What can hang from each mark
guved: diron
ranaki: diron
fepu: diron
diron: donopu fepu guved nilup nozigut sefiv
seva: nilup
nilup: seva
fega: donopu
piga: diron kaso

Each row was made from one small tree. The marks that hang from a mark follow it in brackets, in alphabetical order. Every link used is in the known rows. Write each row's tree.
Known rows
ranaki[diron[donopu nilup[seva] nozigut sefiv]]: [-0.35 -0.45 -0.02  0.03  0.25  0.03  0.26 -0.05 -0.10  0.11  0.13  0.46
 -0.15 -0.01  0.03  0.13 -0.21  0.10]
fepu[diron[donopu nilup]]: [-0.20 -0.17  0.22 -0.07  0.40  0.13  0.12 -0.08  0.15  0.16  0.08  0.22
 -0.06  0.18  0.11  0.06  0.02 -0.15]
ranaki[diron]: [-0.20 -0.09 -0.02  0.14  0.03  0.12 -0.02 -0.03  0.01 -0.08  0.17  0.12
  0.12  0.11  0.15 -0.03 -0.17 -0.02]
piga[diron[donopu fepu nilup[seva]] kaso]: [-0.28 -0.34  0.04  0.13  0.33  0.12 -0.24 -0.03 -0.16  0.31 -0.06  0.28
 -0.34 -0.11  0.09  0.27 -0.01  0.04]
guved[diron]: [-0.12 -0.15 -0.02  0.18 -0.04 -0.01  0.04  0.04  0.05  0.05  0.13  0.10
  0.21  0.10  0.09 -0.02 -0.14  0.03]
fega[donopu]: [-0.20 -0.12  0.08 -0.03  0.07  0.14  0.02  0.01  0.13  0.10 -0.01  0.21
  0.06  0.22  0.04  0.07  0.04  0.12]
diron[donopu fepu guved nilup sefiv]: [-0.29 -0.18  0.05  0.02  0.57 -0.16  0.26 -0.10  0.02 -0.03 -0.02  0.20
 -0.24 -0.10  0.04  0.09 -0.13 -0.09]
diron[donopu guved nozigut sefiv]: [-0.29 -0.27  0.01  0.23  0.58 -0.11  0.29 -0.04 -0.10 -0.15  0.00  0.36
 -0.20  0.06 -0.09 -0.13 -0.10  0.21]
piga[diron[fepu nilup]]: [-0.16 -0.23  0.08  0.20  0.26  0.02 -0.18  0.02 -0.03  0.03  0.00  0.02
 -0.10 -0.03  0.06  0.10 -0.01 -0.12]
ranaki[diron[donopu]]: [-0.24 -0.13  0.05  0.03  0.18  0.12  0.06 -0.08  0.03  0.01  0.16  0.25
  0.08  0.13  0.11 -0.02 -0.33  0.01]
diron[donopu]: [-0.13 -0.09  0.16 -0.01  0.28  0.01  0.11 -0.03  0.09  0.02  0.05  0.23
 -0.01  0.10  0.04 -0.05 -0.10  0.05]
fepu[diron[donopu nilup[seva]]]: [-0.17 -0.27  0.21 -0.15  0.27  0.17  0.17 -0.06  0.10  0.28  0.09  0.33
 -0.11  0.08  0.08  0.22  0.04 -0.04]
seva[nilup]: [-0.02 -0.11  0.22  0.04  0.14 -0.08  0.04  0.01  0.17  0.03  0.02  0.14
 -0.08  0.06  0.16  0.00  0.07 -0.09]
diron[donopu fepu guved nilup[seva] nozigut sefiv]: [-0.30 -0.49  0.07  0.12  0.54 -0.23  0.33 -0.08 -0.10  0.03 -0.01  0.35
 -0.43 -0.16 -0.13  0.17 -0.15  0.13]
diron[donopu fepu guved sefiv]: [-0.22 -0.18  0.03  0.15  0.52 -0.12  0.15 -0.07 -0.06 -0.09 -0.03  0.20
 -0.13 -0.13 -0.02 -0.02 -0.21  0.08]
ranaki[diron[sefiv]]: [-0.24 -0.09 -0.14  0.17  0.09  0.16 -0.03  0.01 -0.07 -0.08  0.13  0.19
  0.19  0.01  0.17 -0.08 -0.13  0.03]
piga[diron[nilup nozigut] kaso]: [-0.32 -0.30 -0.03  0.37  0.37  0.09 -0.21  0.06 -0.19  0.05 -0.04  0.20
 -0.32  0.14  0.05  0.00  0.21  0.03]
diron[guved nilup[seva] sefiv]: [-0.25 -0.18 -0.07 -0.04  0.25  0.03  0.34  0.02 -0.04  0.00  0.03  0.29
 -0.20 -0.09  0.10  0.22  0.16  0.04]

Write each row's tree
[-0.26 -0.50 -0.01  0.08  0.18 -0.09  0.32  0.01 -0.03  0.23  0.09  0.43
 -0.07 -0.03 -0.02  0.12 -0.18  0.14] => guved[diron[donopu nilup[seva] nozigut sefiv]]
[-0.26 -0.10  0.12 -0.11  0.49 -0.08  0.39 -0.08  0.11 -0.05  0.05  0.25
 -0.26  0.14  0.07  0.12 -0.06 -0.09] => diron[donopu guved nilup]
[-0.25 -0.43  0.11  0.15  0.36  0.05  0.28 -0.04 -0.04  0.03  0.09  0.27
 -0.33  0.13 -0.05  0.19  0.12  0.07] => fepu[diron[guved nilup[seva] nozigut]]
[-0.18 -0.48  0.14  0.34  0.24 -0.27  0.03 -0.06 -0.01  0.08  0.09  0.14
 -0.02  0.03 -0.13 -0.08 -0.45  0.13] => guved[diron[donopu fepu nozigut]]
[-0.20 -0.34  0.12  0.38  0.40 -0.26  0.10 -0.05 -0.07 -0.22  0.01  0.05
 -0.28  0.01 -0.16 -0.07 -0.14  0.13] => diron[fepu guved nozigut]
[-0.14 -0.29  0.10  0.17  0.16 -0.15  0.01 -0.06  0.05  0.13  0.09  0.11
  0.11 -0.02  0.00  0.01 -0.42  0.01] => guved[diron[donopu fepu]]
[-0.19 -0.18 -0.07  0.10  0.15  0.01  0.12  0.02  0.01  0.11  0.08  0.29
  0.21  0.01  0.10 -0.05 -0.23  0.08] => guved[diron[donopu sefiv]]
[-0.19 -0.34  0.06  0.40  0.31 -0.19 -0.09  0.01 -0.10 -0.09 -0.05  0.09
 -0.07 -0.12 -0.12 -0.20 -0.06  0.13] => diron[fepu nozigut sefiv]
[-0.22 -0.48  0.02  0.39  0.28 -0.22  0.04 -0.03 -0.08  0.08  0.03  0.20
  0.04 -0.08 -0.12 -0.12 -0.40  0.16] => guved[diron[donopu fepu nozigut sefiv]]
[-0.34 -0.40  0.09  0.19  0.67 -0.28  0.29 -0.10 -0.06 -0.09 -0.03  0.23
 -0.37 -0.06 -0.11 -0.01 -0.17  0.01] => diron[donopu fepu guved nilup nozigut sefiv]
[-0.15 -0.25 -0.09  0.31  0.04 -0.10 -0.09  0.02 -0.04  0.05  0.06  0.04
  0.20 -0.15  0.05 -0.06 -0.24  0.03] => guved[diron[fepu sefiv]]
[-0.33 -0.55  0.03  0.12  0.30 -0.09  0.13 -0.11 -0.12  0.12  0.10  0.34
 -0.20 -0.15 -0.03  0.13 -0.36  0.06] => ranaki[diron[donopu fepu nilup[seva] nozigut sefiv]]
[-0.21 -0.25 -0.06  0.19  0.10 -0.14  0.03  0.00  0.02  0.08  0.07  0.03
  0.10 -0.12  0.11  0.04 -0.16 -0.14] => guved[diron[fepu nilup sefiv]]
[-0.18 -0.26  0.06  0.15  0.06 -0.18  0.05 -0.03  0.11  0.09  0.10 -0.03
  0.04 -0.03  0.08  0.08 -0.20 -0.16] => guved[diron[fepu nilup]]
[-0.22 -0.51  0.10  0.03  0.13 -0.13  0.33 -0.03  0.03  0.23  0.12  0.37
 -0.13  0.08 -0.04  0.18 -0.23  0.10] => guved[diron[donopu nilup[seva] nozigut]]
[-0.22 -0.11 -0.07  0.23  0.40  0.19  0.08  0.02 -0.07 -0.09  0.05  0.18
  0.02  0.07  0.08 -0.04  0.10  0.05] => fepu[diron[guved sefiv]]
[-0.27 -0.36 -0.08  0.26  0.16 -0.13  0.19  0.04 -0.02  0.03  0.09  0.19
  0.03  0.05  0.03 -0.06 -0.06 -0.01] => guved[diron[nilup nozigut sefiv]]
[-0.32 -0.32 -0.01  0.26  0.55  0.03  0.23 -0.02 -0.07 -0.10  0.04  0.22
 -0.21  0.12 -0.01 -0.04  0.14 -0.01] => fepu[diron[guved nilup nozigut sefiv]]
[-0.21 -0.45  0.09  0.32  0.15 -0.30  0.08 -0.03  0.03  0.05  0.12  0.01
 -0.09  0.01 -0.07  0.00 -0.23 -0.08] => guved[diron[fepu nilup nozigut]]
[-0.27 -0.39  0.16  0.17  0.52 -0.24  0.12 -0.07  0.00  0.03 -0.03  0.20
 -0.23 -0.08 -0.08 -0.07 -0.14 -0.02] => diron[donopu fepu nilup nozigut sefiv]
[-0.28 -0.47  0.18  0.05  0.51  0.04  0.36 -0.08 -0.01  0.11  0.10  0.40
 -0.38  0.14 -0.07  0.21 -0.03  0.09] => fepu[diron[donopu guved nilup[seva] nozigut]]
[-0.37 -0.43  0.04  0.21  0.42 -0.14  0.09 -0.12 -0.08  0.00  0.09  0.22
 -0.15 -0.05 -0.01 -0.03 -0.37 -0.06] => ranaki[diron[donopu fepu nilup nozigut sefiv]]
[-0.24 -0.50  0.17  0.21  0.29 -0.31  0.16 -0.09  0.05  0.13  0.09  0.14
 -0.14  0.04 -0.09  0.02 -0.39 -0.05] => guved[diron[donopu fepu nilup nozigut]]
